Known rows, with every way that one mark hangs from another:
{kibuvu femut}: [-2.46  3.57  0.68 -2.38 -0.06  3.07 -0.55  0.80  1.30  0.66  0.11 -1.58
  0.40 -1.59  0.52  1.62  1.02 -1.11  1.26]
{kibuvu {femut {napoga zakiv} rilus tazez}}: [-2.83  4.32  1.75 -2.20  0.12  1.94 -1.82  3.60  1.32  1.84 -0.45 -1.90
 -1.93 -4.17  0.58  0.74  2.05 -0.86  0.61]
{kibuvu {femut napoga rilus tazez}}: [-2.79  3.10  1.46 -2.82  0.11  2.16 -2.06  3.43  1.12  1.55  0.37 -2.32
 -1.50 -3.75  0.46  1.13  1.36 -0.93  0.58]
{mezot femut}: [ 0.68  4.83  1.80 -2.19  0.29  2.57 -0.95  0.65  1.33 -0.02  1.15 -1.72
  0.61  0.76  0.25 -0.59  1.18 -1.17 -0.33]
{mezot {femut kibuvu napoga}}: [ 1.00  4.71  1.96 -3.24  0.50  2.46 -1.76  1.99  1.48  1.39  1.79 -1.32
 -0.58 -2.01 -0.64 -0.45  1.52 -1.28 -0.55]
{fegumu zakiv}: [-1.75  2.52  1.06 -2.59 -1.06  2.39 -1.09  0.11  1.18  1.33  1.20 -1.70
  2.27  2.18  1.38 -1.15  1.47 -1.34  1.04]
{femut kibuvu mezot rilus {tazez zakiv}}: [-0.52  1.94  0.66 -1.98 -0.44  2.09 -1.62  3.31  1.95  2.12  0.02 -2.63
 -0.83 -3.88 -0.63 -1.08  2.74 -1.32  1.09]
{femut napoga rilus}: [-2.58  2.16  1.78 -3.06 -0.09  2.42 -1.31  2.47  0.52  1.49  2.07 -2.39
  0.24 -1.43  0.92 -0.17  1.55 -1.17 -0.86]
{fegumu {femut {napoga {zakiv mezot}} tazez}}: [-0.05  5.42  1.69 -3.02  1.48  1.21 -1.79  2.35  1.34  4.93 -1.07 -1.10
 -3.13 -1.05  0.19 -1.29  1.83 -0.44 -0.89]
{zakiv mezot napoga}: [-1.09  4.40  1.61 -2.49  0.82  3.15  0.26  1.71  0.47  1.36 -1.22 -0.90
 -0.96  0.09  0.87  0.47  2.30 -1.06  0.13]
{napoga {zakiv {mezot femut}}}: [ 0.95  8.39  1.62 -1.55  0.64  2.94  0.29  1.42  1.38  1.57 -1.49 -1.03
 -0.91  1.86  0.47 -0.70  2.15 -1.02  0.47]
{kibuvu {femut rilus}}: [-3.28  2.18  0.86 -1.88 -0.24  3.78 -0.42  1.83  1.09  0.74  0.23 -2.06
  0.45 -1.36  0.95  1.14  1.10 -1.37  1.58]
{kibuvu {femut mezot {napoga zakiv} tazez}}: [-1.68  8.15  1.35 -2.40  0.30  1.54 -1.38  3.23  1.67  1.33 -1.30 -1.85
 -1.49 -5.15  0.21  1.03  1.87 -0.41 -0.37]
{femut mezot}: [-0.96  5.06  0.83 -2.53 -0.18  2.52 -0.09  1.27  1.17  0.15  0.68 -2.31
  1.43 -1.04  0.75 -0.17  1.62 -0.97 -0.65]
{napoga {zakiv {mezot {femut kibuvu}}}}: [ 1.33  7.45  1.50 -1.98  0.66  3.42  0.16  1.94  1.69  2.15 -1.25 -0.66
 -1.33  0.56 -0.07 -0.72  2.69 -1.35  1.15]
{mezot {femut napoga rilus}}: [-0.35  4.58  2.41 -2.39  0.44  2.74 -1.56  2.55  0.93  0.81  1.64 -2.23
 -0.01 -0.31  0.46 -0.89  0.98 -1.14 -1.31]
{tazez {zakiv {mezot {femut kibuvu napoga}}}}: [ 1.79  7.22  0.83 -2.40  0.42  2.80 -1.17  1.85  1.70  3.14 -0.91 -1.28
 -1.89 -0.54 -1.35 -0.04  1.43 -0.92  0.79]
{kibuvu {femut mezot tazez}}: [-1.47  5.74  0.61 -2.26  0.13  2.32 -1.15  2.24  1.67  0.43 -0.80 -2.18
 -0.40 -3.43  0.22  1.08  1.39 -0.73  0.73]
{fegumu {femut kibuvu mezot rilus} zakiv}: [-1.31  1.33  0.98 -1.88  0.11  4.44 -1.09  1.98  1.69  4.01  0.61 -1.64
  1.45  0.83  1.04 -3.49  1.04 -1.68  0.65]
{zakiv {mezot {femut kibuvu rilus tazez}}}: [ 1.53  5.02  1.44 -2.49  0.88  3.44 -1.02  3.42  1.48  2.22 -0.34 -1.67
 -2.18  0.66 -0.35 -1.01  2.25 -1.56  1.77]
{tazez {zakiv {mezot femut} napoga}}: [ 1.13  6.16  1.62 -1.06  0.70  2.91 -0.57  1.27  1.18  1.64 -2.31 -1.03
 -1.51 -0.02 -0.43 -0.14  1.69 -0.79  0.10]
{fegumu {zakiv mezot}}: [-0.73  5.44  0.58 -2.53 -0.68  3.23 -0.28  0.69  1.01  2.41 -0.36 -1.50
  1.11  3.93  1.20 -0.98  1.43 -1.25  1.94]
{tazez {zakiv mezot napoga}}: [-0.79  4.25  1.01 -1.71  0.26  2.55 -0.34  1.02  0.94  2.15 -2.09 -1.17
 -1.21 -0.51 -0.07  0.43  2.16 -0.79  0.57]
{zakiv {mezot femut} napoga}: [ 0.88  6.42  2.20 -1.87  1.32  3.49  0.08  1.83  0.70  0.73 -1.61 -0.75
 -1.25  0.67  0.43 -0.22  1.79 -1.05 -0.35]

Rows:
[ 1.41  5.15  1.51 -1.37  0.76  3.26 -0.77  1.58  1.51  2.15 -2.09 -0.71
 -1.88 -0.96 -0.96 -0.20  2.19 -1.11  0.83]	{tazez {zakiv {mezot {femut kibuvu}} napoga}}
[ 1.50  8.14  1.80 -1.85  0.73  2.02 -0.49  2.17  1.55  1.61 -1.63 -1.16
 -1.94  0.94  0.23 -0.83  2.51 -0.86  0.65]	{napoga {zakiv {mezot {femut tazez}}}}
[ 1.05  1.86  1.68 -1.74  0.05  2.21 -2.47  2.55  2.08  1.82  0.61 -2.03
 -1.48 -2.01 -0.97 -1.38  2.25 -1.46  1.12]	{mezot {femut kibuvu rilus {tazez zakiv}}}
[-1.32  5.54  1.90 -2.73  0.44  1.48 -1.11  4.13  0.92  2.95 -0.62 -1.98
 -2.63 -1.45  0.72 -0.60  2.91 -0.86  0.12]	{femut {napoga {zakiv mezot}} rilus tazez}
[-1.87  4.57  0.45 -1.19 -0.33  2.67 -1.33  2.89  1.80  1.17 -1.37 -2.77
 -0.78 -3.58 -0.08  0.56  1.30 -0.80  1.33]	{kibuvu {femut mezot rilus {tazez zakiv}}}
[-0.44  2.70  0.78 -2.36  0.07  3.74 -1.23  0.86  1.92  3.99  0.51 -1.19
  1.33  0.58  0.58 -2.95  0.96 -1.39  0.51]	{fegumu {femut kibuvu mezot} zakiv}
[-1.00  3.35  1.52 -3.43  0.18  1.97 -1.94  4.71  1.35  2.11  1.41 -2.58
 -1.20 -4.75 -0.06 -0.99  2.62 -1.25 -0.51]	{femut kibuvu mezot napoga rilus tazez}
[ 1.17  5.41  2.07 -2.19  1.44  3.93 -0.11  2.24  1.05  1.35 -1.33 -0.36
 -1.70 -0.59 -0.18 -0.37  2.36 -1.43  0.45]	{zakiv {mezot {femut kibuvu}} napoga}
[ 0.12  5.28  2.37 -1.41  1.29  4.17  0.17  2.76  0.53  0.86 -1.47 -1.18
 -1.23  0.88  0.85 -0.73  1.82 -1.31 -0.18]	{zakiv {mezot {femut rilus}} napoga}
[ 1.52  4.42  2.23 -3.58  0.67  1.43 -2.70  2.78  1.69  1.65  1.64 -1.51
 -1.88 -3.07 -0.88 -0.67  2.04 -1.11 -0.41]	{mezot {femut kibuvu napoga tazez}}
[-0.29  1.88  0.53 -2.43 -0.23  2.45 -1.66  3.10  1.68  3.44 -0.61 -2.00
 -2.36 -1.67 -0.73 -0.50  2.88 -1.45  2.69]	{femut kibuvu rilus {tazez {zakiv mezot}}}
[-1.53 -0.63  1.60 -2.48  0.94  2.12 -1.96  1.91  1.26  3.36  1.08 -2.06
 -1.09 -0.34  0.70 -1.83  1.44 -1.12 -0.29]	{fegumu {femut rilus tazez}}
[ 0.69  3.20  1.80 -1.39 -0.04  1.77 -2.29  2.14  1.67  0.96  0.31 -2.47
 -0.96 -0.44 -0.39 -1.27  1.63 -1.05  0.34]	{mezot {femut rilus {tazez zakiv}}}
[-0.41  2.37  0.84 -2.73  1.06  3.35 -0.78  1.30  1.76  3.29  0.71 -1.30
  0.06 -1.70 -0.05 -1.54  1.35 -1.22 -0.53]	{fegumu {femut kibuvu mezot}}
[-2.83  6.05  0.97 -2.10  0.12  3.61 -0.55  3.37  1.02  0.98 -0.18 -2.53
  0.16 -3.54  0.71  0.96  0.69 -0.88 -0.35]	{kibuvu {femut mezot napoga rilus}}
[-0.60  2.06  1.57 -4.37  0.10  0.80 -2.61  2.76  1.46  2.42  1.98 -1.64
 -1.76 -4.33 -0.54  0.12  2.68 -1.13  0.17]	{femut kibuvu napoga tazez}
[-1.67  3.50  1.33 -3.08  0.08  3.22 -0.82  3.89  1.11  1.76  1.58 -2.32
  0.21 -3.80  0.27 -0.68  2.09 -1.45 -0.69]	{femut kibuvu mezot napoga rilus}
[-2.34  5.64  1.14 -2.47  0.29  2.53 -1.60  4.13  1.26  1.09 -0.33 -2.71
 -1.10 -4.49  0.52  0.83  1.19 -0.74 -0.12]	{kibuvu {femut mezot napoga rilus tazez}}
[ 1.47  8.09  0.92 -2.00  0.21  2.34 -1.14  1.38  1.39  2.53 -1.24 -1.72
 -1.48  0.50 -0.92  0.04  0.94 -0.58  0.00]	{tazez {zakiv {mezot {femut napoga}}}}
[-0.37  3.65  1.12 -3.31  1.21  2.88 -1.39  2.15  1.52  3.90  1.00 -1.43
 -0.66 -3.07 -0.31 -1.32  1.10 -0.95 -1.58]	{fegumu {femut kibuvu mezot napoga}}
[ 1.67  7.63  1.34 -3.24  0.95  3.37 -0.71  2.52  1.28  2.51 -0.03 -1.15
 -1.66 -0.10 -0.71 -0.12  1.52 -1.19  0.45]	{zakiv {mezot {femut kibuvu napoga}}}
[-3.31  3.49  1.23 -2.52 -0.04  3.29 -1.14  2.65  0.90  1.41  0.61 -2.13
 -0.23 -2.73  0.74  1.40  0.88 -1.09  0.48]	{kibuvu {femut napoga rilus}}
[-2.12  1.82  1.96 -3.41  0.03  1.08 -2.32  3.43  0.78  1.71  1.86 -2.62
 -1.06 -2.50  0.67 -0.43  2.10 -0.99 -0.63]	{femut napoga rilus tazez}
[ 0.78  7.02  1.21 -1.60  0.29  3.00 -0.99  2.29  1.20  2.62 -1.05 -2.06
 -1.46  0.79 -0.57 -0.40  1.03 -0.82  0.17]	{tazez {zakiv {mezot {femut napoga rilus}}}}
[ 0.18  2.02  1.88 -2.24  0.33  3.76 -1.15  2.20  1.46  0.95  1.71 -1.72
  0.20 -0.40 -0.01 -1.21  1.83 -1.85  0.69]	{mezot {femut kibuvu rilus}}
[-0.71  3.22  2.11 -2.97  1.16  0.61 -2.42  1.90  1.46  4.07  0.25 -1.32
 -2.19 -2.40  0.26 -1.49  1.85 -0.48 -1.47]	{fegumu {femut {napoga zakiv} tazez}}
[ 0.31  5.14  1.77 -0.74  0.64  3.61 -0.48  2.09  1.02  1.74 -2.26 -1.44
 -1.44  0.08 -0.09 -0.56  1.72 -1.01  0.15]	{tazez {zakiv {mezot {femut rilus}} napoga}}
[-1.14  4.78  1.29 -2.29 -0.34  0.93 -2.15  3.69  1.33  1.99  0.09 -3.21
 -1.10 -3.96 -0.17 -0.74  1.80 -0.53 -1.11]	{femut mezot napoga rilus {tazez zakiv}}
[ 2.27  6.32  1.19 -2.98  0.93  2.77 -1.08  2.46  1.62  2.19 -0.48 -1.29
 -2.16  0.25 -0.68 -0.59  2.19 -1.31  1.48]	{zakiv {mezot {femut kibuvu tazez}}}
[-0.81  6.23  1.47 -3.05  0.11  2.26 -0.57  2.94  1.60  1.97  0.44 -1.40
 -0.28 -4.40  0.02 -0.48  2.79 -1.06 -0.87]	{femut kibuvu mezot {napoga zakiv}}
